Each row was made from one small tree. Brackets hold a mark, then the marks that hang from it, in alphabetical order. Every link used is in the known rows. Write each row's tree.
In the rows, zero is written as 128.
Known rows:
(A (B C)): [130 158 127 129 192 163 134  88 142  93 106 164  38 167 114 110 106 136
 146]
(A (B P)): [ 97 148 144 111 212 184 124  94 138 108  93 143  89 149 157 124 105  94
 147]
(Q V): [114 170 104  98 173 154 188 103 145 126  76 159  98 135 104 127 141  82
 117]
(V C Q): [128 164 103  95 126  83 176 134 148 121 102 138  63 131 109 120 162 131
 144]
(Q (V (C (B L)) J)): [147 100 144  91 112 122 121 158 139 156 113 110 121  69  92 123 113 105
  85]
(Q (V (C (B A)) J)): [178 106 138  87 112 143 110 183 133 182 103 123 128  95  75  98 155  91
  97]
(A (B L)): [103 162 133 150 150 130 128  93 148  91 107 132  92 125 150 143  91 117
 135]
(Q (V (C (B A P)) J)): [153  66 145  85 144 178 100 189 117 211 106 107 166  91 107  99 144  88
 108]
(B A C (L W) P): [ 88 102 110 198 126 139 135 115  77 164 192 142 217 159 181 123 109 153
 154]
(Q (V (C B) J)): [168 124 147  53 141 141 127 154 146 147  97 136  80  97  64 104 139  86
  84]
(A (B (L W))): [ 90 175 133 154 136 114 117  73 147  52 164 174 115 148 131 158  79  96
 121]
(C (B A L)): [121 160 144 161  80 115 129 134 123 126 116 115 179 132 167 115 120 147
 118]
(J (V (C B) Q)): [168 133 127  79 129 117 125 130 171  76  95 130  51 126  79 145 159 133
 123]
(P (B A C (L W))): [131 138 111 189 105 129 136  82  93 126 207 141 168 152 129 140 105 158
 126]
(V C): [151 173 124  78 143 106 179 128 121 138 114 152  64 136 117  88 159 119
 124]
(C (B A L P)): [ 97 120 154 158 111 151 118 139 108 156 118  98 215 127 200 115 111 142
 129]
(J (V (C (B A P)) Q)): [154  76 123 111 132 155  97 164 141 142 101  99 139 120 122 142 164 136
 146]
(V (C (B A)) J Q): [165 127 134 116  80  86  96 182 139 148 111 105 109 115  98 111 165 135
 129]
(Q (V J)): [140 149 111 102 172 146 155 118 130 148  83 135  86 116  91 130 145  72
 115]

Write each row's tree:
[135 111 146  96  99 106 110 139 140 119 168 151 146  90  74 137 103  83
  72]
(Q (V (C (B (L W))) J))
[117 146 156 122 141 170 124 134 114 145 103 125 172 155 174  98 134 123
 131]
(C (B A P))
[155 145 145  82 111  85 113 156 153 113 106 116  61 115  86 116 152 128
 119]
(V (C B) J Q)
[164 132  90  97 146 106 154 128 149 107  97 126  44 125  86 154 175 125
 147]
(J (V C Q))
[ 85 131 154 164  98 137 107 118 108 118 177 139 239 149 183 130 100 121
 117]
(C (B A (L W) P))
[ 93 117 119 174 128 140 146 135  87 187 120  97 207 124 209 124 129 136
 155]
(B A L P)
[ 79 118 120 165 156 138 153  87  88 127 185 157 169 161 170 130  94 148
 142]
(B C (L W) P)
[131 106 153  80 143 120 103 161 135 141 108  98  97 111 121 117 141 126
 130]
(V (C (B P)) J Q)
[100 155 135 121  66  61 130 122 161  63 172 155 139 127 110 147 110 138
 104]
(V (C (B (L W))) Q)
[179 116 116 113 100 119 107 159 157 113 100 116 101 124  90 140 174 138
 135]
(J (V (C (B A)) Q))
[ 91 107 119 161 170 152 163 107  88 165 127 115 146 138 187 115 105 170
 158]
(B C L P)
[157  91 113 150  69  99 101 163 151 125 114  91 142  98 117 159 149 157
 135]
(J (V (C (B A L)) Q))
[149 109 122 116 100  98 118 135 163  88 107 103  93  98 106 166 133 155
 123]
(J (V (C (B L)) Q))
[124 134 142 124  66  51  98 139 147  86 179 132 126 110  97 150 116 126
 103]
(V (C (B (L W))) J Q)
[122 114 111 155 171 173 153 131  82 189 119 128 153 166 171  91 146 155
 166]
(B A C P)
[140  87 143 113 111 121  86 189 123 178 113  84 146 110 132 111 156 131
 141]
(V (C (B A P)) J Q)
[147  94 134  78 162 153 114 137 155 106  95 111  89 120 111 149 146 131
 136]
(J (V (C (B P)) Q))
[125  68 131 115 132 136 110 141 149 118 110  86 131  94 139 167 122 149
 137]
(J (V (C (B L P)) Q))
[ 73 106 132 167 181 164 107  79 120  97 179 162 141 155 155 144  61 131
 143]
(A (B C (L W) P))
[104 169 110 182  83  90 145 110 103 118 176 156 193 151 158 136 127 116
 130]
(B A (L W))
[ 97 146 126 172 149 128 119  74 135  66 178 180 103 161 123 142  71 135
 133]
(A (B C (L W)))
[124 130 100 194 108 118 157 130  91 171 132 118 157 143 165 108 131 177
 156]
(B A C L)
[164 151 112 147 148 160 153  97 100 152 134 126 103 157 120 106 141 160
 138]
(P (B A C))
[121 167 118 174  93 114 136  81 103 111 192 136 182 138 139 155 116 120
 113]
(P (B A (L W)))
